Each row comes from the steps of one path. Every step used is in the known rows, and no mark comes twice. Write the path behind each row, first mark first.
Known rows:
tupi vove: [ 3.37  0.87 -0.20  0.63 -1.47 -0.86  1.34 -0.25 -0.46  2.21 -0.50  2.08
  3.33  0.77  2.66  1.75 -1.58 -0.14  0.33  1.54  0.79 -0.46  2.11  1.27
 -0.24  0.55  2.18]
fabe darad sesatu vove tupi: [ 0.67 -0.32  2.31  2.55 -1.72  0.62 -0.31 -1.14  0.97 -0.07  1.53 -2.47
  0.36 -2.71 -5.04  0.17 -1.17  1.00 -1.57 -2.17 -2.73  4.37 -1.53  2.15
  1.56  0.27  1.51]
tupi darad fabe vove: [ 1.70  3.16 -4.62 -0.99 -1.66  1.42  0.61 -1.58 -2.00 -1.48  1.34 -3.22
 -1.88  3.72  2.69  0.04  1.16  2.27  1.65  1.91  1.60 -0.33  2.40 -3.97
 -3.98 -0.46 -0.32]
sesatu vove fabe runevo tupi darad: [-1.50 -1.03 -0.82 -2.27  5.38 -0.29  1.27  4.99 -0.77  1.81 -0.01  5.11
 -0.61  1.02  2.73  1.18  2.89  2.42  1.28 -0.13  1.68 -0.40 -2.15  0.84
 -0.82 -2.91 -2.07]
lofa fabe: [-1.85 -1.23 -1.48  0.97 -1.28  0.14  0.33  0.27 -0.05  1.53  1.88  0.79
  2.56  2.07  2.23  1.16  1.28 -2.59  0.06  3.13 -3.63 -2.91 -0.40  2.63
 -4.49  3.77 -0.77]
vove tupi: [ 1.71 -3.02  2.26 -1.53 -1.54  0.41  0.74 -2.02 -0.60  0.06  2.07 -1.25
 -1.06  0.25  0.55 -0.97 -2.52 -2.16 -2.16 -0.88 -1.03 -1.71  0.74 -0.81
 -1.26  2.48  2.93]
sesatu vove tupi: [ 2.59 -0.21  1.17  0.10  0.75  0.83  0.93 -0.54 -1.05  1.79  2.78 -0.05
  0.35 -1.11 -0.56  1.76 -0.54 -0.32 -2.21 -0.15 -2.48  1.04 -0.67  1.12
 -0.99  1.58  1.86]
fabe vove tupi darad sesatu: [ 0.80  0.94 -0.55  1.41 -2.58  1.50 -0.86 -3.24 -2.66 -3.62 -1.15 -5.55
 -3.66 -1.23 -4.24 -1.21 -1.28 -0.42 -0.57 -1.51  4.46  0.99  1.38 -2.33
 -2.40  0.44  2.51]
sesatu vove fabe runevo tupi: [-1.54 -0.53  1.37 -1.89  3.38 -0.75  2.35  6.35  0.52  0.68 -0.24  4.71
  2.34  0.14  2.56 -0.18  1.62  2.55  0.18  0.59 -1.27 -0.08 -1.00  2.20
  2.57 -1.72 -2.60]
sesatu vove tupi runevo: [ 2.40 -1.84 -0.02  0.70  2.04  0.77  0.47  0.78 -0.30  3.11  1.74  0.80
 -0.36 -1.85 -4.46  4.36 -0.53 -0.93 -1.58 -1.07 -1.49  2.43 -0.68 -0.55
  1.22 -0.62  2.84]
runevo tupi darad sesatu vove fabe: [-3.79  2.45 -0.13 -0.50  2.15  0.35 -0.76 -1.28 -1.16  0.12 -1.25  0.60
 -1.31 -2.81  1.51  0.52  3.32  0.56  3.38 -1.04  6.85  1.78 -1.62  2.83
 -0.30  0.18 -1.35]
runevo fabe vove tupi darad sesatu: [-0.01  2.34 -2.20  2.70 -5.34  2.31 -3.13 -6.08 -3.04 -5.06 -2.30 -6.66
 -3.88 -1.71 -2.57 -4.31 -1.92 -1.65 -1.00 -2.22  3.95 -0.87  3.52 -4.61
 -0.82 -2.16  2.79]
darad sesatu vove: [-4.06  2.92  1.05  2.94 -1.58  0.71  1.29 -0.57  0.06 -0.50 -1.13 -2.11
  2.75 -3.12 -0.64  1.53  1.56  0.89 -0.26  0.67  0.60  3.22 -1.02  4.75
  0.96  1.65  0.38]
darad tupi runevo: [-4.65 -2.59 -0.32 -2.69  2.09 -1.93 -0.41  0.65  2.84  0.21 -0.57  0.68
 -0.76 -1.84 -2.87  2.06  0.12 -0.23 -0.41  0.55  0.29 -1.69  3.25 -1.54
  1.02  1.73 -1.96]
vove fabe runevo tupi darad sesatu: [-4.94 -2.69  1.94 -1.05  1.83 -0.69  0.34  3.26  0.27 -2.91 -3.07 -0.36
 -2.18 -0.12  2.52 -2.62  0.70 -0.50  2.04 -1.53  5.32 -0.96 -1.60 -0.05
  0.49 -0.75 -0.88]
fabe darad sesatu vove: [-3.15  1.35  0.92  2.92 -2.23  0.37  0.53  0.20  1.52  0.63  0.52 -0.43
  3.09 -1.86 -3.14  1.32  1.31  2.93 -0.79  0.27 -2.41  4.50 -1.86  4.41
  1.55 -0.07  0.19]
runevo tupi darad fabe: [ 1.89 -1.30 -0.29 -3.75  0.37 -0.03  0.03 -2.15 -2.97 -0.32  4.20 -2.72
 -4.44  2.60  3.70  0.03  0.93 -0.13  2.09  1.24  3.04 -3.05 -1.59 -2.54
 -4.41  0.96 -3.77]
tupi darad sesatu vove fabe: [-4.97  4.09 -2.83  1.60  1.87  1.47 -0.24 -1.97  0.98  1.15 -2.96 -0.36
  0.74 -2.49  2.74  1.39  2.81  0.72  3.20 -1.08  4.68  3.47  0.03  2.78
 -0.29  0.48  2.97]
fabe darad sesatu: [-3.70 -1.18  2.17  1.76 -4.60  0.07  0.17 -0.60  1.97 -1.05 -0.04 -1.70
  1.38 -0.84 -1.87 -0.93 -0.10  0.98 -0.69 -0.47 -0.62  1.99 -0.61  2.41
  1.18  0.75  0.41]
darad tupi runevo fabe: [-5.49 -0.46 -2.16 -1.42 -0.93 -1.24 -2.38 -2.42  2.63 -1.79 -1.93  0.02
 -1.02 -1.96 -1.26 -0.88 -0.81 -1.36 -1.07 -0.26  0.06 -3.46  5.16 -3.84
  2.56 -0.84 -1.97]
lofa fabe runevo tupi: [-1.11 -5.46  1.91 -0.70  0.70 -1.70  1.37  6.03 -1.08 -0.91  2.07  1.83
  0.68  2.78  0.83 -0.37  0.66 -1.62 -0.64  2.89 -4.26 -4.42 -2.31  1.52
 -3.51  1.68 -5.17]
lofa fabe runevo tupi darad sesatu vove: [-3.63 -1.30 -0.44  2.86  3.19 -0.28  0.35  4.99 -1.94 -0.81 -0.21 -1.40
 -0.81 -0.17 -1.53  2.17  3.14 -0.90  1.28  1.61 -0.03 -0.43 -4.60  3.03
 -4.90  0.12 -4.69]
darad tupi vove fabe lofa: [ 3.20  6.88 -2.35 -2.68  4.01 -2.28 -2.13 -3.73  3.94  1.85 -4.34  4.51
  2.02 -0.59  2.78 -1.88 -1.04  0.65  1.36  0.65  0.83 -1.74  6.38 -0.68
  3.28  2.89  0.17]
fabe runevo tupi darad sesatu vove: [-3.89 -1.90  1.64  0.94  2.85 -0.52  1.17  3.83 -2.23 -1.70 -0.51 -0.97
 -1.84 -1.49 -1.42  1.70  2.37  1.43 -0.02 -0.13  2.83  0.78 -3.94  1.90
 -1.59 -1.39 -3.55]

Write each row's path:
[ 3.95  1.12 -0.92  0.23 -0.91 -0.96  0.03  0.40  3.40  4.05 -1.15  5.38
  4.48  2.23  2.75 -0.54 -1.39  1.84  2.41  0.20 -0.94  1.91  2.55  0.22
  2.41 -1.97  3.41]
tupi vove fabe darad
[ 0.28  0.34 -2.79 -2.09 -0.46  0.96  0.58 -2.54 -0.92  0.63  1.98 -2.82
 -2.58  3.33  5.76  0.49  0.93 -0.86  2.01  1.11  1.34 -1.30 -0.30 -2.13
 -4.48  1.90  1.11]
tupi darad fabe
[-4.18 -0.61 -0.37  3.09 -5.82  0.26 -2.72 -2.49  2.34 -1.46 -2.54 -0.83
  0.78 -1.65 -3.76 -0.94 -0.94 -0.98 -0.48 -2.21 -0.05  1.63  0.93 -1.82
  4.62 -3.65  1.41]
tupi runevo fabe darad sesatu
[-2.50 -4.04  0.43 -3.72  3.63 -0.71  1.23  4.10 -0.09  0.40 -0.51  3.57
 -1.98  2.39  3.83 -1.32  1.46  0.60  0.94 -0.41  2.55 -3.21 -1.26 -1.36
 -1.17 -1.69 -1.37]
vove fabe runevo tupi darad
[ 0.58  4.49 -1.52 -2.69  0.53  0.48 -0.15 -4.30  1.99  2.28 -1.87  4.50
  2.18  0.78  3.35 -1.60  0.85  0.10 -0.89  0.09 -0.50 -1.39  1.87  1.31
  2.69  2.53  2.32]
vove fabe lofa
[ 0.43  4.24 -1.99 -1.00 -3.90  0.82 -2.17 -6.93 -0.64  0.58 -0.91  1.72
  0.60  0.61  2.35 -2.91 -0.44 -1.11 -3.62  0.53 -1.95 -4.20  1.83 -0.48
  2.17  0.24  0.83]
runevo fabe lofa
[-0.85 -3.46  0.74 -3.92  0.04 -0.39  0.20 -1.83 -3.53  1.26  3.07  1.37
 -3.76  0.96  0.84  1.39  1.95  0.04 -0.24  0.52  4.49 -3.92 -2.19  0.25
 -4.37  0.35 -2.90]
runevo tupi darad
[ 1.04 -1.77  1.52  3.28 -0.09  0.52 -1.16  0.41  1.56  1.14  0.86 -1.53
 -0.22 -3.14 -8.31  2.78 -1.07  0.13 -0.89 -2.93 -1.62  6.06 -1.76  0.38
  3.12 -1.43  2.57]
fabe darad sesatu vove tupi runevo
[-3.15  0.26  0.91  0.23  0.47  0.33 -0.22 -1.07 -3.11 -0.06  1.13 -1.11
 -2.72 -3.13 -1.80  2.61  2.98  0.74  1.14 -0.24  5.57  0.92 -3.44  3.61
 -2.41  0.08 -3.41]
runevo tupi darad sesatu vove
[ 3.14 -0.68 -3.69  0.97 -0.08  1.66 -0.97 -1.87 -2.59  0.39  2.09 -1.91
 -2.80  2.74 -2.81 -0.03  0.41 -1.88  0.16  1.94 -1.13 -2.60  1.26 -2.34
 -7.84  1.64  0.56]
lofa fabe vove tupi darad
[-3.56  1.97 -1.60  4.55 -3.75  0.74 -2.36 -1.52  1.86  0.35 -1.95 -0.24
  1.62 -3.00 -4.90  1.10  0.76  0.86 -0.55 -1.30 -1.44  4.11  0.14 -0.21
  5.34 -4.79  0.59]
tupi runevo fabe darad sesatu vove
[-1.78 -3.14  2.99 -3.17  1.70 -1.37  2.16  5.40  1.08 -1.33 -0.82  3.40
  0.89  1.53  3.67 -2.74 -0.13  0.95  0.18  0.19  0.01 -2.63 -0.29  0.55
  2.38 -0.63 -2.04]
vove fabe runevo tupi
[ 4.88  1.46 -1.45 -0.37 -1.73  0.69 -3.65 -7.16 -0.69  0.87 -1.20  0.60
 -2.40 -0.43 -2.96 -1.44 -2.47 -3.79 -3.86 -2.13 -1.63 -2.84  1.67 -4.89
  3.50 -1.38  3.03]
vove tupi runevo fabe lofa
[ 4.60 -1.70 -0.45 -0.10 -1.57  0.33 -0.07  0.43 -1.02 -0.91  0.64 -0.60
 -1.06  0.08 -6.69  1.45 -2.09 -0.10 -2.38 -0.21 -0.09  0.43  2.44 -3.80
  1.37 -1.53  1.93]
fabe vove tupi runevo
[ 6.68 -0.76  2.25 -0.75  0.65 -2.16  1.78  4.83 -1.04 -2.51  0.50 -0.31
  0.96  3.64  4.31 -0.53 -3.15  0.51  1.83  1.94 -1.07 -1.00 -0.09 -2.47
  0.42 -1.25 -3.13]
darad fabe runevo tupi vove
[ 3.26 -3.21 -0.26 -1.49  2.03  0.57  1.28  1.27 -0.48 -1.99  1.70 -5.00
 -4.54  4.08  4.22 -1.84 -2.43 -2.57  0.24 -1.01 -1.29 -1.72 -1.21 -6.14
 -3.73  0.85  2.29]
vove tupi darad fabe runevo
[ 4.12 -0.47  0.59 -1.13 -2.68  0.94  0.86 -0.55 -1.82 -1.98  1.43 -1.86
 -0.47  0.47 -3.13 -1.28 -2.16  0.85 -2.83  0.47 -0.94 -0.76  3.24 -1.75
 -0.49  0.55  1.55]
fabe vove tupi
[ 4.64 -3.49  3.35 -0.70  0.82 -2.51  1.78  5.17 -1.51 -0.34 -0.07  3.20
  1.62  2.06  0.84  0.40 -2.10  1.03 -0.12  1.62 -0.28 -2.01 -0.29 -0.02
  0.93 -2.01 -2.37]
fabe runevo tupi vove
[-0.19 -1.18  0.48 -0.66 -0.53 -0.48  2.64  4.45  1.16 -2.49  0.62 -2.63
  1.15  4.05  5.47 -1.56 -1.24  0.05 -0.60  1.35 -4.16 -1.05 -0.01 -2.26
 -0.13  0.96 -0.13]
darad fabe runevo
[ 0.07  1.09  2.69  2.26 -0.90  0.88  0.32 -2.03 -0.60 -1.42  0.16 -4.52
  0.29 -3.84 -1.98  0.54 -1.52 -1.27 -1.30 -1.48  0.24  3.09 -0.72  2.48
  0.69  2.44  2.20]
darad sesatu vove tupi
[-2.55 -3.36 -0.84  1.36  0.39 -0.56  2.24  5.09  0.91  0.39  0.22  0.68
  2.94  3.67  2.38  0.05  0.57 -1.85 -1.11  3.33 -6.35 -3.11 -0.68  1.69
 -3.53  2.02 -0.38]
lofa fabe runevo
[ 1.50 -3.74 -0.15 -1.71  0.72  1.17 -0.09 -3.09 -2.06  1.67  2.27 -1.82
 -4.26  0.78  0.37  0.09 -1.09 -2.48 -1.08 -1.04  1.71 -2.38 -0.81 -2.26
 -4.33  1.82  3.37]
vove tupi darad
[ 2.03 -0.57 -1.95  1.02  1.16 -2.56 -1.95  0.85  3.57  2.33  0.48  2.34
  2.46  1.40 -0.76  0.45 -0.83  0.09  1.86  3.06 -5.23 -1.60  3.97  0.40
 -2.86  2.10 -3.41]
lofa fabe darad tupi vove
[ 0.63 -0.20  0.27  4.44 -1.16  0.91 -1.26 -0.63  1.01  0.79  1.87 -3.00
  1.56 -1.30 -4.28  0.72 -0.42 -1.72  0.10 -0.43 -5.64  3.52 -2.03  2.82
 -1.95  2.05 -0.04]
lofa fabe darad sesatu vove tupi
[ 5.89 -0.77  1.49 -1.85 -0.37 -1.74 -0.29  0.65  1.29  2.77  0.32  5.99
  2.12  1.41  1.14 -0.80 -1.01  2.25  3.08 -0.24  1.22  0.46  1.53  0.63
  2.48 -2.39 -1.34]
runevo tupi vove fabe darad
[-2.40  3.36 -1.69 -0.58  1.69  1.20  1.65  0.42  1.66  3.03 -0.72  3.35
  3.73 -0.61  4.20  0.99  2.00  1.75  0.97  0.60 -1.29  1.48  1.13  3.37
  1.63  0.87  2.06]
sesatu vove fabe
[ 7.34  5.61 -3.34 -1.76  3.57  1.85 -1.53 -6.45 -2.10  2.49  2.53 -1.96
 -3.98  1.69  1.44  0.91  0.45 -0.52 -0.52 -0.17 -1.55  0.30 -1.66 -3.00
 -2.88  2.03  1.84]
sesatu vove tupi darad fabe lofa
[ 1.25 -2.53  2.93 -2.84  0.37 -1.27  2.37  4.82 -0.62 -3.66  2.56 -1.80
 -1.04  3.14  4.44 -1.86 -1.00  0.67 -0.16  1.14 -2.17 -2.24 -1.60 -2.35
  0.01  0.42 -4.62]
darad fabe runevo tupi
[-2.90  1.44 -0.96 -0.24  3.47  0.04  2.85  6.44  2.83  1.34 -1.94  3.95
  4.64  1.09  4.12 -0.02  1.45  2.24 -0.29  0.59 -3.05  1.54  0.36  2.07
  2.55 -0.97  1.71]
sesatu vove fabe runevo
[ 3.21  0.55  2.69  0.86 -1.80 -1.86 -1.11 -0.34  1.92 -0.44 -2.24  2.31
  2.23 -0.91 -0.21 -1.75 -1.53  1.27  3.86 -1.59  3.64  2.56  0.72  1.75
  4.16 -1.66 -1.21]
runevo tupi vove fabe darad sesatu
[ 0.04  1.79  0.89  3.70 -4.36  1.67 -2.58 -4.10  0.64 -1.53  0.27 -3.19
 -0.17 -3.07 -2.62 -2.82 -2.09 -0.19 -2.24 -2.64 -3.03  2.48  0.50 -0.11
  3.17 -2.24  1.63]
runevo fabe darad sesatu vove tupi
[-0.38  0.33  1.42  2.80  1.01  0.46 -0.30 -0.38  0.00 -0.20 -0.88 -3.10
  0.03 -4.11 -6.25  3.54 -1.13 -2.20 -0.57 -2.01  0.97  4.50 -1.54  0.06
  2.77  0.42  2.59]
darad sesatu vove tupi runevo
[-2.44 -0.79 -1.72  0.66 -3.42  0.35 -1.59 -2.46  0.42  0.78 -1.02  1.16
  0.63 -0.19 -0.04  0.26 -0.29 -2.20 -1.42 -0.13 -0.12 -1.95  1.89 -2.88
  2.68 -3.06  1.40]
tupi runevo fabe
[-4.28  0.87  2.81  0.69  2.23 -0.77  1.49  5.68  1.15 -3.25 -2.48  0.96
  2.27 -2.21  1.03 -1.20  1.15  1.65  1.10 -0.81  1.34  2.23 -1.50  2.98
  4.21 -0.97 -2.35]
darad sesatu vove fabe runevo tupi
[-0.25  5.95 -1.45 -1.25  3.29  0.25 -2.10 -4.70 -1.29  1.68 -1.82  2.33
 -2.07 -2.99 -0.14  0.06  3.82  0.87  1.84 -1.03  5.50  1.02 -2.48  2.91
  1.43  0.57 -1.58]
runevo tupi darad sesatu vove fabe lofa
